Known rows, with every step that occurs
beseb, bomi, simam, sebipim: [  9   2  -8   4  -4  12  -4  -5  -1   8   3 -21  -6   2   5   9   1  -4
  -8   4 -36   0]
simam, beseb, sebipim, piruni, ranut: [  6  10   8  -1  -3   7 -15 -11  -3  18  -3   2  -8   9   6   4  -9   8
   2  10   3  13]
piruni, ranut: [  5   6  -5   2  -5   2 -10  -1  -6   9   5   3  -5  12   3   4  -7   1
   2   2  -3  -3]
nusedu, ranut: [  6   9  -7   3  -3  -1  -9  -7   2  -4   5  -2  -6   8   6   5  -4   1
  -2   5 -15  12]
beseb, bomi, simam, piruni: [ 11   2  -2   4  -5  13  -5  -6   0  11   1 -21  -3   0   5   9   2  -2
  -5   4 -33  -6]
nemi, sebipim, piruni, ranut: [  8   4   4   4  -6   3 -11   4  -4  12   2   1  -9  15  -2   4  -4   3
   1   6  20   8]
nemi, sebipim, bomi, simam, beseb: [  0   6   2  -2  -5   4  -7  -5   4  26   3 -19   2   2   0   2   3   1
  -8   2  -8  -5]
nemi, sebipim: [ 4  4  0  3 -2 -3 -7  1  2 11  3 -7 -4  9 -2  2  0  0 -2  4 16  5]
simam, sebipim: [  6   2  -5   5  -4   2  -5  -3  -2   7   4  -8  -9   4   3   5   0  -3
  -1   5 -25   3]
bomi, beseb, sebipim: [  3   8  -1   1  -5   2 -10 -13   2   7   0  -9   8   8   4   3  -6   4
   2  11  10  13]
simam, beseb, bomi, piruni: [ 10   5   4   4  -3   8 -13 -13   6  14  -5 -11 -13   2   7   7  -5   0
  -6   9 -28  14]
bomi, piruni: [  6   2   3   8  -7   1 -10  -6   3   3   3  -6  -1   7   3   6   1  -1
  -1   5 -17  -6]
nemi, sebipim, beseb, simam, piruni: [ 10   4  10   2  -3  11  -8  -1   4  12   2 -14 -10   6  -3   4  -4  -1
  -7   3 -14  20]
sebipim, piruni: [10  2  8  7 -2  3 -5 -3 -4 -1  5 -1 -7 10  4  5 -2  3  2  4  0  4]
bomi, beseb: [ 6  5 -4  5 -6  0 -8 -9  1  9  2 -7 -3  7  4  3 -6  1  2  7 -4 11]
sebipim, piruni, ranut: [  9   4   4   5  -6   6 -10  -1  -8   4   5   5  -9  14   3   6  -7   4
   4   5   0   3]
sebipim, bomi, beseb: [  3   6   0  -1  -5   4  -5 -10   2   7   6 -13   6   7   3   1  -4   1
   0   4 -10   4]
beseb, sebipim: [ 2  7  2 -1 -1  1 -7 -8  1  2  3 -6  8  9  4  3 -2  4 -1  6 11  2]
sebipim, beseb, simam: [  8   5   8   0  -1  10  -6  -7   1  -2   7  -9  -7  10   3   4  -9  -2
  -7  -1 -22  19]
nemi, sebipim, bomi, piruni, ranut: [  1   4   3   0 -10   5 -13   1   3  15   4  -9   5  12  -4   3   1   1
  -3   5   0  -6]
simam, beseb, sebipim, bomi: [  0  10   7  -7   0   5  -9 -14   4  16   0 -11   5   4   6   1  -3   5
  -3   6  -6   6]
bomi, beseb, simam, sebipim: [  7   5  -5   5  -7   9  -7 -14   5   6  -1  -9 -11   3   0   6  -9  -1
   0   9 -24  23]
simam, sebipim, beseb, bomi, piruni, ranut: [ 11   3   0   3  -8  17 -13  -2  -3   9   4 -15 -13   9   3   9  -6  -5
  -8   7 -52  15]

Rows
[ -1   8   6  -7  -1   4  -5  -9   2   2   7 -12  17   9   4   1   0   3
  -2   4   6  -4] | beseb, sebipim, bomi
[ 11   5   5   0   1  11  -6  -3  -1   0   7 -15  -7  11   6   4  -7  -3
  -9   1 -22  19] | sebipim, beseb, bomi
[  4   9   3   1  -8   9 -13 -12  -5  23  -1  -8  -2   5   7   7  -4   7
  -2   7 -11  -3] | bomi, simam, beseb, sebipim, piruni, ranut
[  3   4  -1  -1 -11  12  -6  -4  -5  19   8 -16   7   2   2   6   3   1
  -2   0 -37 -24] | sebipim, bomi, simam, piruni, ranut
[ 10   0   3   8  -4   6  -4  -2  -5   3   4  -5 -13   6   2   7   0   0
   1   8 -22   7] | simam, sebipim, piruni
[  6   8  11   1   0   5 -11 -13   0  13  -3  -3  -6   6   7   4  -5   7
   0  10   2  14] | simam, beseb, sebipim, piruni
[ 10   5   1   6  -7  10  -8 -14   6   9  -3  -9  -8   1   0   6  -8   1
   2   9 -21  17] | bomi, beseb, simam, piruni
[  3   6   3  -2  -5  10  -5 -15   7   2   5 -12   4   7   1   2  -8   1
  -2   4 -12  13] | sebipim, bomi, beseb, simam
[  4   6  -2   4  -5   2  -8 -10  -1  23   1 -13  -6  -2   7   6   0   2
  -4   2 -26  -7] | bomi, simam, beseb
[  9   4  -2   5  -8   7 -11  -1  -6  16   2  -1  -8   5   2   5  -4   1
   4   5 -22  -7] | simam, piruni, ranut
[ 10   3   2   5  -7  15  -8  -6  -3   1   2   1 -17   9  -1   8  -9   0
   0   7 -23  16] | beseb, simam, sebipim, piruni, ranut
[  3   2  -2   0  -4   6  -3  -4  -1   6   8 -13  -1   4   2   3   2  -2
  -3   3 -31  -2] | simam, sebipim, bomi
[  6   5   5   1  -2   2  -8   3   0  12   6 -12  -6  11  -1   1  -2  -1
  -7   1   2  14] | nemi, sebipim, beseb
[  5   6   2  -2 -10  13 -11  -6   6  20   0 -11  -2   6  -6   3  -6   2
   0   8  -4  13] | nemi, sebipim, bomi, beseb, simam, piruni, ranut
[ 10   7   1   3  -6  11 -17 -11   3  19  -5  -6 -14   5   6   7  -9   0
  -4   9 -26  12] | simam, beseb, bomi, piruni, ranut
[  7   1  -4   7 -11  10  -7  -2 -10  13   5  -9  -9   5   3  10   0   1
  -2   5 -34  -9] | bomi, simam, sebipim, piruni, ranut
[ 12   1   3   5  -5  15  -9  -3   0   4   4 -20 -11   6   4   9  -2  -6
 -10   7 -52  16] | simam, sebipim, beseb, bomi, piruni
[ 10   6  -2   5 -10  13 -12 -12   2  13  -2  -3  -9   4   0   6 -12   2
   4   9 -21  16] | bomi, beseb, simam, piruni, ranut
[ 11   2   5   6  -4  12  -4  -8   1  -3   2  -4 -15   6   0   8  -5   0
  -1   7 -23  17] | beseb, simam, sebipim, piruni
[ -1   7   2  -5  -9  13  -9  -8  -3  16   6 -17  17   5   3   5   2   4
  -2   5 -18 -20] | beseb, sebipim, bomi, simam, piruni, ranut
[ 11   3   5   2  -4  13  -8   2   1  19   3 -26  -6   4   0   7   1  -3
 -11   3 -23  10] | nemi, sebipim, beseb, bomi, simam, piruni
[ 10   2   3   5  -4   8 -10  -7   6  -1   1 -12  -3   8   4   8  -2  -2
  -5   7 -18   5] | beseb, bomi, piruni
[  0   4   1  -2  -6   3  -4  -1   3  15   7 -19   9   6  -2   3   6   0
  -7   0   0 -11] | nemi, sebipim, bomi, simam
[ 12   3   9   3  -3  12 -10  -5   2   0   5 -17  -5  10   5   7  -5  -4
 -10   4 -33  14] | sebipim, beseb, bomi, piruni
[  5   3  -1   6 -11   4 -15  -4  -2   9   2   0  -3  11   2   7  -3   1
   1   6 -17  -8] | bomi, piruni, ranut
[  9   6   7   0  -6  13 -12   1   1  17   2  -9 -12   9  -4   4  -7  -1
  -5   3 -13  18] | nemi, sebipim, beseb, simam, piruni, ranut
[  1   7   2  -2  -5   6  -5 -11   1  20   5 -18   3   0   6   3   1   1
  -6   0 -30 -12] | sebipim, bomi, simam, beseb
[ 9  2  8  6 -2  0 -7  1  0  7  3 -4 -8 11 -2  4  0  2  0  6 20 10] | nemi, sebipim, piruni
